Each row comes from the steps of one path. Every step used is in the known rows, and no mark comes twice. Write the path behind each row, first mark first.
Known rows:
pude -> lefi: [ 0.57  0.08 -0.08 -2.41  0.22 -1.88  1.65  1.16 -0.39  0.77  0.96  0.27
 -0.39 -0.26  0.40 -1.23  0.69  0.86  2.49  0.22  0.15  0.60  0.70 -0.06]
tunek -> pigi: [-0.22 -0.86  0.11  0.12  0.46  0.14  2.80  0.11  0.33  1.27 -0.15 -0.65
 -0.89  0.30  0.38  0.65 -1.89  0.68 -0.50  0.32  0.46 -0.01 -1.01 -1.31]
zofo -> pude: [-0.82  1.23  0.85  0.10 -1.45 -0.01  0.11  1.35  0.79  0.76  0.05  0.68
  0.18 -0.42  0.87  0.69 -0.18  0.24 -1.81  0.47  3.00 -1.13  0.93  0.20]
faru -> numop -> zofo -> pude -> zitam: [-3.47  2.42  2.53  1.18 -2.08 -1.51  0.65  4.72  1.95  0.07 -2.60  1.21
 -1.98  0.43  2.91  2.95  0.45  1.58 -0.80  1.39  3.23 -1.30  0.10  0.43]
numop -> zofo -> pude -> faru -> pigi -> tunek: [-2.49  2.77  1.17  3.80 -2.58  1.07  0.28  7.78  3.78 -0.21 -2.70  0.88
  0.86  2.13  3.83 -3.57  1.61  2.44  1.81 -0.73  1.65 -1.45 -0.06 -3.23]
tunek -> pigi -> faru -> numop -> zofo -> pude -> lefi: [-2.14  0.98  1.47 -0.67  0.36 -1.31  5.60  5.26  2.46  3.78  0.28 -0.40
 -1.52  1.58  4.72 -1.31 -0.18  1.86 -0.57  0.53  3.86 -0.65 -2.34 -2.36]
pigi -> zofo -> pude -> zitam: [-1.58  2.72  0.01  0.13 -1.70 -0.32  2.28  2.09  1.35 -0.45 -1.04  3.32
  1.38 -1.49  0.76  3.26 -0.24  2.59 -1.13  1.81  3.36 -2.60  0.68 -0.23]
faru -> numop -> zofo: [-1.49  1.48  2.72  0.87 -0.12 -0.23  0.36  2.83  0.99  0.45 -1.67 -0.59
 -1.30  1.84  1.15  0.03  0.90 -0.57 -1.19 -1.04  0.31  0.91 -1.54 -0.79]
faru -> pigi: [ 0.08  0.05 -0.60  1.53 -0.33  2.29 -0.59  0.76  0.93  0.48  0.62 -0.63
  0.12  0.67  2.22 -0.58  0.52 -0.07  1.15 -0.60 -0.47 -2.11 -1.81 -1.70]
lefi -> numop -> zofo: [ 0.49  2.10  2.83  0.08 -1.96  0.03  0.21  3.44  2.75  0.17  0.17  0.24
 -0.15  1.92 -0.40 -1.02 -0.56 -0.61 -2.70  0.49  0.69  1.24 -0.23  0.94]
tunek -> pigi -> zofo: [ 0.33  0.31  0.69  0.11  0.68  1.15  5.36  0.52  0.51  1.06 -0.31  0.84
  1.11  0.86 -0.46  0.79 -1.38  1.12 -1.54 -0.04  0.86 -0.41 -1.86 -2.36]
tunek -> pigi -> faru -> numop -> zofo: [-1.65 -0.10  0.90  1.32  1.71  0.90  3.68  2.81  1.88  2.35 -0.80 -1.32
 -1.19  2.46  3.47 -0.90 -0.77  0.76 -0.89 -0.22  0.48 -0.53 -3.52 -2.50]
lefi -> numop -> zofo -> pude: [ 0.00  3.21  3.48  0.33 -3.45  0.20  0.36  4.65  3.27  1.07  0.39  0.58
  0.01  1.53  0.78 -0.29 -0.69 -0.67 -4.42  0.88  3.46  0.10  0.62  1.35]
lefi -> pude: [ 0.15  0.97  0.87  0.62 -0.70  1.30 -0.62  0.25  1.99  0.25  0.01  0.56
 -0.20 -0.82 -0.42 -1.11 -0.76  2.77  1.30  0.37 -0.20 -0.64  1.28  2.12]
numop -> zofo: [-0.08  1.50  0.98  0.92 -0.34 -0.03 -0.51  2.20  1.18  0.64  0.60  0.34
  0.19  1.92 -0.06 -0.56  0.15  0.30 -2.89 -0.24 -0.26 -0.05  0.34 -1.23]
zofo -> pude -> faru -> numop: [-1.73  1.66  2.87  0.44 -1.23 -1.21  1.11  3.70  1.23 -0.10 -5.19 -0.30
 -0.94 -0.58  1.55  0.45  1.59  0.40  2.24  0.21  3.73  1.37 -1.01 -0.07]
zitam -> pude -> faru: [ 0.66 -0.35  0.61  2.18 -0.23 -0.94  1.08  1.90  1.55  0.06 -3.35  1.02
  0.37 -3.14 -0.92  1.10  0.44  1.24  2.02  0.04  1.95  1.58 -0.72 -0.18]
zitam -> pude: [ 0.36 -1.14  0.73  1.86 -0.62 -0.07  0.86  0.10  1.07  0.98 -0.50  0.95
  0.29 -3.36 -0.19  1.89 -0.77  0.05 -0.65 -0.20  1.86  0.08 -0.74  0.34]
zitam -> pude -> faru -> numop: [-0.50 -0.62  2.51  2.20 -0.32 -1.09  1.74  2.79  1.41  0.16 -5.69  0.00
 -1.27 -3.24  0.71  1.50  1.12  0.43  3.54 -0.43  2.73  2.68 -2.98  0.20]
zofo -> pude -> zitam: [-2.09  1.14 -0.16  0.13 -1.90 -1.15  0.27  1.81  1.17 -0.28 -0.88  1.96
 -0.53 -1.37  1.62  3.19 -0.42  2.15  0.71  2.23  2.83 -2.17  1.68  1.25]
pigi -> lefi: [-0.58  0.45  0.43  0.07  0.89 -0.16  0.58  0.23  0.20  0.25  2.23  1.72
 -0.40  0.05  1.04 -0.21  0.34  0.52 -0.38 -0.75  0.21 -0.93  2.02  0.22]
numop -> zofo -> pude: [-0.71  2.70  1.64  1.02 -1.89  0.00 -0.21  3.25  1.63  1.76  0.53  1.03
  0.51  1.51  0.93  0.09  0.07  0.64 -4.77  0.13  2.68 -1.08  1.15 -1.00]
lefi -> numop -> zofo -> pude -> faru: [ 0.51  4.13  3.64  0.44 -2.91 -0.75  0.31  6.57  3.60  0.06 -3.01  0.83
  0.62  1.66 -0.20 -1.00  0.54  0.48 -1.83  1.38  3.64  1.63  0.92  0.77]
numop -> zofo -> pude -> zitam: [-2.31  2.69  0.46  0.83 -2.15 -1.28 -0.36  3.79  2.24  0.28 -0.50  2.15
 -0.41  0.47  1.49  2.45 -0.34  2.66 -2.12  1.76  2.59 -2.46  2.11  0.15]

Write each row's path:
[-1.04  1.97  2.79  1.19  0.00 -0.99  0.34  4.78  1.33 -0.15 -4.65 -0.55
 -1.14  2.02  0.91 -0.96  1.92  0.48  1.03 -0.58  0.51  2.27 -1.68 -1.47]	pude -> faru -> numop -> zofo
[-0.56  3.90  4.08  0.39 -2.80 -0.24  0.75  4.71  3.38  1.29  2.60  2.05
 -0.01  1.36  1.78 -0.55 -0.39  0.06 -4.80  0.36  3.54 -0.93  2.83  1.66]	pigi -> lefi -> numop -> zofo -> pude
[-1.42 -1.49  0.01  0.56  2.07  0.77  3.93  0.62  1.11  1.77 -1.25 -1.73
 -1.56  0.50  3.46 -0.38 -0.90  0.60  1.59 -0.07  0.85 -0.50 -4.14 -1.42]	tunek -> pigi -> faru -> numop
[-0.38  3.36  1.55  1.24 -1.69 -0.87 -0.07  5.08  1.98  0.57 -2.64  1.10
  0.72  1.68  0.21 -0.88  1.09  1.68 -2.23  0.53  2.79  0.48  1.10 -1.34]	numop -> zofo -> pude -> faru
[-0.03  1.20 -0.08  1.83  0.71  0.97  0.12  2.68  1.40 -0.26 -0.13  1.01
  0.23  0.90  2.50 -1.63  1.86  1.44  3.49 -0.99 -0.08 -1.61  0.38 -1.94]	pude -> faru -> pigi -> lefi
[ 1.30  2.17  2.61 -2.05 -1.66 -1.70  1.60  4.73  1.93  0.61  1.18  0.36
 -0.50  1.67  0.01 -2.31  0.01 -0.15 -0.06  0.66  0.77  1.78  0.56  1.00]	pude -> lefi -> numop -> zofo
[-0.60  1.46  1.34  0.69 -0.06  0.94  0.07  0.28  1.97  0.33  2.35  2.12
 -0.60 -0.80  0.79 -1.57 -0.42  3.43  1.08 -0.38 -0.41 -1.60  3.44  2.65]	pigi -> lefi -> pude
[-1.53  2.48  3.64 -1.24 -1.69 -2.23  2.27  5.21  1.32  1.97 -0.52  0.43
 -1.62  1.15  2.74 -0.66  1.45  0.45 -0.75 -0.17  3.21  0.50 -0.24 -0.73]	faru -> numop -> zofo -> pude -> lefi
[-0.05  3.05  1.39  0.22 -1.02 -0.12  2.49  3.36  1.39 -0.25 -2.87  2.20
  2.37 -0.50 -0.55  0.07  1.33  1.92 -0.93  0.63  3.25 -0.02 -0.27 -1.83]	pigi -> zofo -> pude -> faru
[-0.62  2.51  0.68  1.91 -1.02  1.25  0.41  4.05  2.20  0.64  0.05  1.70
  0.50  0.39  3.50 -0.67  1.88  1.66  1.60 -0.34  2.82 -2.50  1.15 -1.80]	zofo -> pude -> faru -> pigi -> lefi
[-0.08  1.72  3.32  0.51 -0.72 -0.08  3.52  3.69  3.07  1.55  2.23  0.74
 -1.36  2.56  1.14 -0.66 -2.06  0.09 -3.30  0.16  1.13  0.16  1.10  0.11]	tunek -> pigi -> lefi -> numop -> zofo
[-1.52  2.04  3.48  1.02  0.16 -0.14  1.06  2.84  2.20 -0.53 -2.88  1.00
 -2.13 -0.71  1.45 -1.88  1.37  3.56  4.93 -0.46  0.29  0.70  1.75  2.21]	pigi -> lefi -> pude -> faru -> numop
[-1.35  0.93  0.68  1.41  1.05  0.49  0.61  2.71  1.83  1.03 -0.47 -0.71
 -0.67  1.90  3.16 -1.39  1.02  0.37 -0.87 -0.59  0.10 -0.49 -2.70 -1.44]	pigi -> faru -> numop -> zofo
[ 0.58 -1.26  0.46 -0.61 -0.42 -2.07  2.34  1.14  0.61  1.56  0.50  1.30
 -0.24 -3.66  0.37  0.48 -0.10  0.92  1.92 -0.08  1.76  0.75 -0.34  0.33]	zitam -> pude -> lefi
[ 0.76  2.78  1.10  2.66 -0.98  3.51  1.05  3.52  3.58 -0.53 -2.51  1.61
  2.38  0.00  0.20 -2.49  1.08  4.06  3.55 -0.59 -0.24 -1.71 -1.51 -1.39]	lefi -> pude -> faru -> pigi -> zofo
[ 0.57  1.69  2.38 -2.74 -2.80 -1.91  2.48  3.68  1.69  0.85  0.59  0.92
 -0.50 -1.00  1.32 -1.15 -0.20 -0.23  0.61  1.61  3.93  0.97  0.94  2.37]	zofo -> pude -> lefi -> numop
[-0.46  2.51  1.38 -1.22 -1.71 -2.07  1.53  4.38  1.40  1.84  1.47  1.54
  0.01  1.15  1.48 -1.27  0.79  1.31 -2.23  0.30  2.62 -0.31  1.68 -1.06]	numop -> zofo -> pude -> lefi
[-1.78  2.02  1.14 -0.87 -0.44 -1.30  2.71  4.98  2.12  2.76  0.58  0.38
 -0.79  1.06  4.25 -1.88  1.68  1.38 -0.02  0.26  3.07 -0.84 -1.43 -1.11]	pigi -> faru -> numop -> zofo -> pude -> lefi
[-1.53  4.27  2.35  1.66 -3.45  0.86  0.25  6.21  4.80  0.44  2.02  3.07
 -0.94  1.28  4.09  1.42 -0.37  1.41 -1.22  1.40  3.12 -4.13  2.00  1.10]	faru -> pigi -> lefi -> numop -> zofo -> pude -> zitam
[-0.15  2.27  1.72  0.49 -0.90  0.15  5.63  3.48  1.78  0.94 -3.12  1.50
  1.60  0.04 -0.06  0.81 -0.28  2.50 -1.13  0.79  3.94 -0.08 -1.06 -2.87]	tunek -> pigi -> zofo -> pude -> faru
[-1.12  3.20  2.31  0.25 -3.99 -1.08  0.18  5.12  3.96 -0.06 -1.00  1.82
 -0.65  0.54  1.16  2.16 -1.05  1.22 -1.97  2.56  3.29 -1.09  1.52  2.25]	lefi -> numop -> zofo -> pude -> zitam
[-1.05  1.40  3.04  1.07 -0.44  0.06  0.24  2.67  2.38 -0.90 -5.09 -0.53
 -1.63 -0.68  0.39 -1.75  1.28  3.02  5.23  0.15  0.44  1.66 -0.51  1.73]	lefi -> pude -> faru -> numop
[-2.26  1.94  1.50  1.62 -0.50  0.65  0.83  3.86  2.52  2.09 -0.19  0.01
 -0.28  1.34  3.99 -0.58  0.86  0.28 -2.77 -0.02  3.10 -1.56 -2.24 -1.18]	pigi -> faru -> numop -> zofo -> pude
[-0.20  3.84  4.01  0.71 -1.99 -1.01  3.73  6.59  3.83  1.46 -0.63  1.54
 -0.83  2.08  1.36 -0.69 -0.90  1.76 -2.28  0.99  4.30  0.79  2.05  0.04]	tunek -> pigi -> lefi -> numop -> zofo -> pude -> faru
[-2.17  2.51  3.49  1.03 -1.85 -0.31  0.56  4.01  1.66  1.35 -1.26 -0.06
 -1.07  1.16  2.23  0.57  0.72 -0.32 -3.21 -0.29  3.47 -0.22 -0.67 -0.44]	faru -> numop -> zofo -> pude
[-1.49  3.39  4.27  2.06 -0.15 -0.10  0.36  4.93  3.41 -0.13 -2.16  1.56
 -1.75  1.30  1.33 -2.28  1.45  3.96  2.14 -0.92  0.03  0.68  1.93  1.04]	pigi -> lefi -> pude -> faru -> numop -> zofo
[-1.07  0.52  1.93  0.36  0.13 -1.36  0.93  2.52  0.47 -0.92 -5.20 -0.93
 -1.22  0.29  0.77 -0.39  1.92  0.32  4.11 -0.21  0.75  2.53 -1.86 -0.25]	pude -> faru -> numop
[-0.16 -1.39 -1.82  0.64  1.89  1.08  3.33 -0.03  1.48  1.71  0.83 -0.88
  0.06  0.45  1.87 -0.54 -1.59  1.36  0.34  0.80  0.30 -1.23 -2.17 -1.65]	tunek -> pigi -> faru
